Each row was made from one walk, in order. Every step used is in the known rows, and no mark comes twice. Write each row's walk.
Known rows
r/w:   1  24   6 -15  16  19  -3  -8  -2   9  -2   1 -30  10  10   5  -6  -4  -8  -1 -14 -11  -3 -18 -26  -9  -8 -13  -5 -29   3  18  -3 -16  -6  -3   4  14  -9
w/q/y/a:  11  26  -9  -6  37  24  49   1 -32  20  27  14 -14  22  11  23  -4  -4   5 -29   6 -50 -30  -1 -11  -4  -2  -7  -4 -25   5   1  18 -31  -2  -4  -9 -11 -19
c/g/h/p:  17 -10 -18 -10 -18 -39 -27  16  21 -20  -5 -25  17   1  12  -9   5   5  -8 -14 -13  19  52 -44  11  21   0   9  -3  26 -28  13  28   3  25 -11  -7  19  24
h/p:  -2  -1  -7 -12  -1  -5 -17  -5  15  -6 -20  -7 -11  10   0   1   4   2  -4   0  -7  10  20 -22  -9   2  -7   3  -6 -10  -9  14   5   2   3   2   3   9   2
m/t/x/a/y:  -8  -2  15   8  -9  -8  -9   8 -13  -3  16   4  13 -22  -5 -18 -11 -20   8   5   5   9 -28  20  23  -4   9 -26   7  10  19 -32 -22   0  -7   3  18   5  -8
c/g:   4   7 -15 -16   2 -12 -22   0  10  -6  -3  -8 -13   8   9  -1  -3   4  -3  -4 -18   5  30 -31  -1   6  -9  -9  -3  -7 -11  12  -4  -5  14 -18  10  15   8
x/t/p/h:  -3 -21  10  14 -18 -10 -20 -13  20  -3 -34  -8 -10 -10 -15  11  16  14  -3  25   8  24   8   8 -11  -5  -4  33  -5  -8  -9  11  -3  14  -5  15  -6 -14   8
p/h/g:  -1 -16  -1 -19  -3 -22 -15 -17  25 -16 -13 -18   0   6  -7   3   3  14  -5   5   1  21  34 -12  -4  14 -10  18 -11   3 -22  18   1  13   7   4  -5  14  21
y/a:  -4   9 -10  -9  22  11  10  -4   1   7   0   5 -21  16   6   6  -6  -4  -4  -5   0 -13   0 -11  -1  -6  -4  -9  -4 -13   8   7  -5 -13  -4  -2  -1  11  -7
r/w/q/y:  16  40   8 -12  31  31  36  -2 -34  24  26   9 -23  16  14  22  -4  -2   0 -25  -7 -49 -33  -8 -35  -6  -7 -11  -4 -43   1  14  19 -33  -2  -5  -2  -7 -22
y/a/x:  -7   8 -15  -6  22  19  22  -3   1  20   8   6  -6  25   4  11 -10   0  13 -16   2 -17  -4   5  14  -7 -12   0   5   1  18  -3  -9 -10  -4   4  -8  12 -20
x/t:  -2   9  -9   1  -6  12 -22  -9   8  -1 -24   4 -19   8  -7  10  -6  10   9  10 -14   5   1  -8  -6 -10 -16   2   1 -16   9   9 -16  -8  -7  -3   8  -2  -4
w/q:   3  19   2 -13  17  10  -1 -10 -10   7  -1   6 -21  15   9  10  -1  -4  -2  -5  -9 -17   0 -15 -19 -12 -11  -4  -6 -28   1  13  -3 -14   4  -2  10   9 -11
c/g/h/p/t:   9 -24 -17  -7 -17 -42 -28  16  30 -25 -11 -14  16 -15   6 -14  20  -6 -16 -11  -9  23  59 -44   4  24  -1  20  -9  29 -28  14  38  13  21  -6 -13  10  35
t/p/h/g/c:   4 -43   0  -8 -18 -46 -19  -6  30 -24  -5 -25   8 -10  -5  -4  21  19 -14  13  10  24  51 -16  -1  25   6  32 -11  21 -39  21  11  28  16  -1 -10  11  30
p/h/g/c:   8 -29 -10 -19 -10 -37 -19  -6  26 -25   1 -20   7   4  -2  -7   7  17  -6   1   0  18  51 -24   2  25  -6  17 -11  22 -32  22   8  15  18  -8  -9  22  32
m/t:  -5   4   1   4   0  -9 -19   0   7  -2 -18  -3 -24 -10  -3  10   5  -7  -7  20  -6   2   3 -19  -5 -11  -6  -6  -9 -19  10   1 -17   2   7   1  22  11   4
m/t/x/a: -10  -3  19   3 -10 -19 -28   3  -4 -10  -4   4  -2 -26  -5 -14  -3 -19   8  19   3  12 -16   1   4  -8   1 -22  -5  -1  20 -24 -24   6 -11   4  21  10  -7
x/a/y:  -5  10  -6 -11   5  13   2  -6  -6   6  18   6   4  11   3 -12 -23  -5   6 -17  -2   1 -17  10  24  -2   3 -20  10   5   5 -14 -11 -17  -6  -6   6   7 -11
v/m/t/x/a/y: -16   1  28  34 -18 -10 -13  14 -21  -2   5   6  12 -40 -10 -11  -7 -22  17  18   6  16 -34  20  20  -8  13 -29  -5   9  23 -35 -29   5  -2   2  28   6 -10
r/w/q:   9  32  14 -11  24  23  14  -9 -20  15  15   4 -25  12  15   9  -3  -5  -7 -11 -12 -30 -14 -13 -36 -13  -8  -9  -6 -37   4  21   5 -24  -4  -1   3   6 -19
v/m/t/x/a/y/q:  -6   5  27  38 -12   1  11  12 -39   1  19  11  22 -34  -7 -16 -12 -21  10  14   5   8 -47  35  25 -10  30 -34  -4  10  25 -39 -23   1   2  -3  20  -6  -7
h/g:  -4  -1 -11 -20   1  -9 -17 -13  18 -13  -8 -11 -11  10  -1   4  -4  12  -4   2 -10   8  28 -20  -3   9 -11   4  -5  -4 -13  17  -8   5   3  -6   8  17   8
v/m/t/p/h/g: -13 -37  27  38 -28 -47 -19   1  19 -16 -31 -27   1 -46 -21  18  30   9  -9  47  16  36  20  -2  -6   6  10  33 -27   3 -17   5  -6  38  13  17  13   0  22
c/g/h/p/t/x:   5 -26  -3  -9 -21 -48 -39  20  25 -31 -12 -10  23 -26   4 -24  24 -16 -13  -5  -8  29  57 -35  -2  26   0  13  -8  33 -21   6  30  23  15  -4 -10  11  33
t/x/a/y/q/w:  18  22   4  -7   5  33  36   1 -48   9  42  17  26   5  10 -33 -32 -12   1 -17   7 -12 -54  39  18  -2  31 -46  20   4  12 -30  -5 -20  -9 -15  -6 -16  -9
c/g/h:  14   3 -17 -16  -8 -29 -28  10  13 -14  -1 -16   4   2  14  -4  -2   1  -8  -9 -17  10  43 -44   9  13  -6  -3  -2  15 -17   8  10  -3  24 -16   2  26  19
h/g/c:   4 -15 -20 -21  -6 -25 -20  -3  19 -22   6 -14  -2   8   3  -7   0  14  -3  -2 -11   6  45 -32   3  20  -8   3  -5  14 -21  20  -2   6  13 -18   5  23  18
w/r:   0  23   3 -13  13  16  -1  -5 -10   6  -1   2 -25  15  10   3 -10  -2  -6   5  -8 -11  -1 -18 -32 -14  -9 -13  -2 -28   3  14  -6 -13  -3  -4  10   9  -5
p/t/m: -29  -6   3   2   8   4 -25   4  30 -11 -37  17 -21 -14  -1   1  23 -10 -18  21  -8   3  24 -16 -23  -8  -8   0  -7  -4   1  12  -2  21 -10   2  16  -2  11
a/x/t:  -5   8 -13   5  -6  19  -9  -6   9  13 -15   3  -6  17 -10  14 -10  15  25   0 -10   1  -4   9  10 -11 -26  11  10  -3  19   0 -19  -5  -6   3   1   0 -18
m/t/x: -10   0  16   2  -5 -14 -30   3   1  -7 -19   2 -16 -22  -5   0   9 -17  -3  26  -4   9   1 -12 -10  -9  -5 -14  -8 -16  15  -7 -24  12   1   4  25  13   1

Write each row's walk
  6  14  -8  -6  11  23  26  -7 -25   9  33   9  14  17   6 -17 -28  -4   0 -21  -1  -8 -30  25  29  -4  20 -26  12   7   8 -17  -4 -21  -3 -12  -2  -5  -7
x/a/y/q
  6  17 -10  -7  15  27  24  -7 -20  13  18   7   0  22   7  -3 -17  -2 -10 -14  -9 -10 -13  12  16  -7  12 -18   9  -9   2   0  -4 -15  10 -11   2  -1   1
a/y/q
 -1 -19  -7  -7  -9 -24 -25   7  29 -19 -25  -4   5 -11   1  -6  19 -10 -16  -4  -1  18  41 -34  -5  10  -3  20 -10  15 -15  13  28  13   9   6  -9  10  24
g/h/p/t
 24  35  14  -3   9  43  52   6 -65  14  57  17  26  11  17 -35 -39 -13  -1 -18   9 -23 -67  43  -5  -7  34 -50  22  -4  13 -27   0 -27 -12 -13 -10 -24 -12
t/x/a/y/q/w/r
 28  40  -3  -3  18  53  60   3 -55  24  43  10   3  28  21 -11 -32   1 -17 -17   0 -33 -48  22 -14 -11  26 -32  19 -23   4  -2   8 -33   4 -15  -9 -22  -2
a/y/q/w/r
 11  23 -16  16  23  37  58   5 -32  32  29  14   5  28  -2  30 -11  13  34 -34   7 -50 -45  29   9  -7 -15  13  10  -7  24  -8  10 -31  -9   4 -21 -26 -36
w/q/y/a/x/t
 -5 -27 -11   8 -20 -41 -33  30  43 -32 -24 -10  21 -25   7 -13  33  -4 -24   2 -10  20  65 -39  -4  23   5  17  -7  42 -28  14  37  29  13  -4  -5   0  36
c/g/h/p/t/m
 -6 -26  20  17 -12 -30 -18  -3  18  -3 -29 -13 -14 -26 -11  13  26  -1 -18  35  16  21  10  -4 -10  -6   6  24 -14 -12  -8   2  -4  25   8  19   7  -1  16
m/t/p/h
-11 -10  10  15  -8 -19 -19   0  12   0 -24  -7 -24 -21  -5  13  19  -5 -15  32   5   9   4 -11  -9 -11   5  10  -8 -20   2   0 -13  16   5   9  21   2   1
m/t/p
 -4 -26   9 -10 -18 -33 -33   9  18 -30 -11   3  27 -28  -2 -30  11 -23  -2  -4   7  28  21 -13   5  14   5   4  -7  34  -5 -13  22  17  -9   9 -11   9  15
g/h/p/t/x/a
 -6 -17  12  -4  -2 -16 -16 -14  19  -1 -28  -8 -15  -5  -4  10  18   3 -14  20  11  20  18  -5 -14  -3   0  21 -10 -13 -16  13   1  18   4  13  -2   3  12
t/p/h
 -2   1 -15  22   7  24  41   5  -8  28   8   6   2  13  -8  29   2  18  24 -12  15 -25 -35  31  14  -2  -5  25  12   0  14 -11   6  -9 -13   9 -19 -28 -28
q/y/a/x/t/p
 21  29 -11  -5  12  43  44  -2 -37  19  28  10   4  22  13  -9 -24   1 -15 -18  -2 -22 -35  18   9  -5  24 -29  17 -15   2  -5   3 -24   9 -16  -6 -15   2
a/y/q/w
 -9  -6  -4  16 -14  10  -9  -7  13  15 -20  -2  -5   5 -12  16   5  17  16  12   1   7  -4  17   6 -10 -14  26  11  -3  12   0 -15   8  -9  10   1 -10 -19
a/x/t/p
 20  28  -8 -12  14  32  27  -7 -28   9   7   9 -10  17  11  -4 -15   2 -13  -3  -4 -19 -23  -1 -10  -9  15 -25   5 -26   3   3   0 -17   4 -16  -2 -10   4
y/q/w
  4 -46  -7  13 -33 -33 -10  -3  31 -11  -3 -26  27  -4 -17   4  13  35  14   9  10  25  36  15  17  22  -8  51   4  40 -22  11   4  27   9   6 -22  -5  14
a/x/t/p/h/g/c
 13  38   0  -1  44  45  77   6 -42  43  51  11  -5  29  15  27 -10   0  17 -45   5 -66 -49  19 -12  -7  -7  -3   5 -21  18   1  23 -38  -7   3 -24 -11 -42
r/w/q/y/a/x
 -2 -24   6  -4 -18 -24 -15  13  10 -21   9   4  41 -23  -1 -34   3 -24  -2 -18   9  24   9   6  22  18  13   0   5  45  -5 -21  24  10  -4   7 -14   4  13
g/h/p/t/x/a/y
-15   4  -2  17  -9  13 -27   4  20  -8 -36   7 -15  -3  -7  10   6  12   1  24 -15   4   7  -3 -13 -11 -11  -1   4  -4   8   9 -17   9 -14   1  17 -10  -3
x/t/m
  9  10   6  -3   7  29  34   1 -38   4  35  28  26  -8   6 -39 -18 -22  -7 -16  12  -9 -48  38  12   0  30 -33  15   7  12 -29   5 -10 -12 -10 -12 -26   4
p/t/x/a/y/q/w
 -7   7   8 -12   1   6  -8  -4 -11   0  18  10  11  -1   0 -22 -20 -14  12 -10   0   8 -20  19  18   0   4 -28  11   9  10 -22 -17  -7 -12  -3   9   9 -13
t/x/a/y
 -4 -30   8  -8 -11 -31 -15 -17  28 -13 -19 -22   0  -6  -9   6  17  15 -14  18  11  27  34  -5  -8  14   0  33 -12   3 -30  18   5  26   4  12  -6   4  20
t/p/h/g
-11  10 -17  27  11  34  36  19  -1  20   1  15   6  14  -6  28  -1  18  26 -10   3 -32 -28  29  11  -4 -11   6  14  13  21 -10   1  -6 -18   5  -9 -28 -25
q/y/a/x/t/m
  6  25 -13  -3  38  32  62   4 -31  34  37  13  -1  31  10  28  -8   1  22 -39  10 -54 -35  15   5  -5 -10   3   5 -11  17  -8  15 -28   0   1 -17  -9 -33
w/q/y/a/x
 -6 -21   6  17 -17  -2  -7 -10  20  11 -25  -8   4   0 -17  16  11  19  15  15  11  21   3  25   6  -6 -13  41   6   5   2   2  -7  17  -3  21 -14 -12  -5
a/x/t/p/h
 -4 -38  15  13 -20 -46 -16  -7  28 -16 -20 -28   1 -27 -15  11  26  11 -17  32  17  28  27  -3  -4  11   7  36 -16   4 -21   8   1  33   9  17   3  -1  24
m/t/p/h/g
-19   3  -6  20 -10  19 -14   7  21   5 -27   6  -2   7  -9  14   3  16  18  13 -13   0   1  14   2 -13 -20   8  14  10  18   1 -20  12 -13   6  10  -8 -17
a/x/t/m
 -2  19  -8  31  20  39  53  19 -19  25  17  17   9  18  -1  31   2  14  27 -19   5 -51 -40  33   2  -8 -10   9  13   6  21  -9  10 -14 -16   6 -11 -35 -35
w/q/y/a/x/t/m
 -1 -33   5  10 -25 -24 -18 -16  29 -14 -24 -22   5  -8 -19  10  15  28  -2  23  10  31  23   9  -5  12  -4  45  -6   8 -23  17   1  24  -4  14 -11 -13  17
x/t/p/h/g
  2  10   6  -8   6  17  15  -5 -30   3  31  14  22   5   4 -27 -25 -14   6 -15   0  -1 -32  32  23  -3  21 -34  13  10  12 -25 -11 -11  -7  -9   1  -2  -9
t/x/a/y/q
 -9   5  11 -17   0  -4 -26  -8  -2  -9  -3  10  -3  -5   0 -18 -10 -16  12   5  -1  11  -8   0   0  -4  -4 -25   0  -1  11 -15 -19   0 -16  -2  11  16 -12
t/x/a
-19  -5  10 -15   6  -4 -30  -6  13 -11 -25  18 -18 -15  -4 -10  14 -23  -6  14  -4  11  15 -12 -20  -4 -12  -5  -9 -12   8   4  -9  14  -8   1  10   9   9
p/t/x
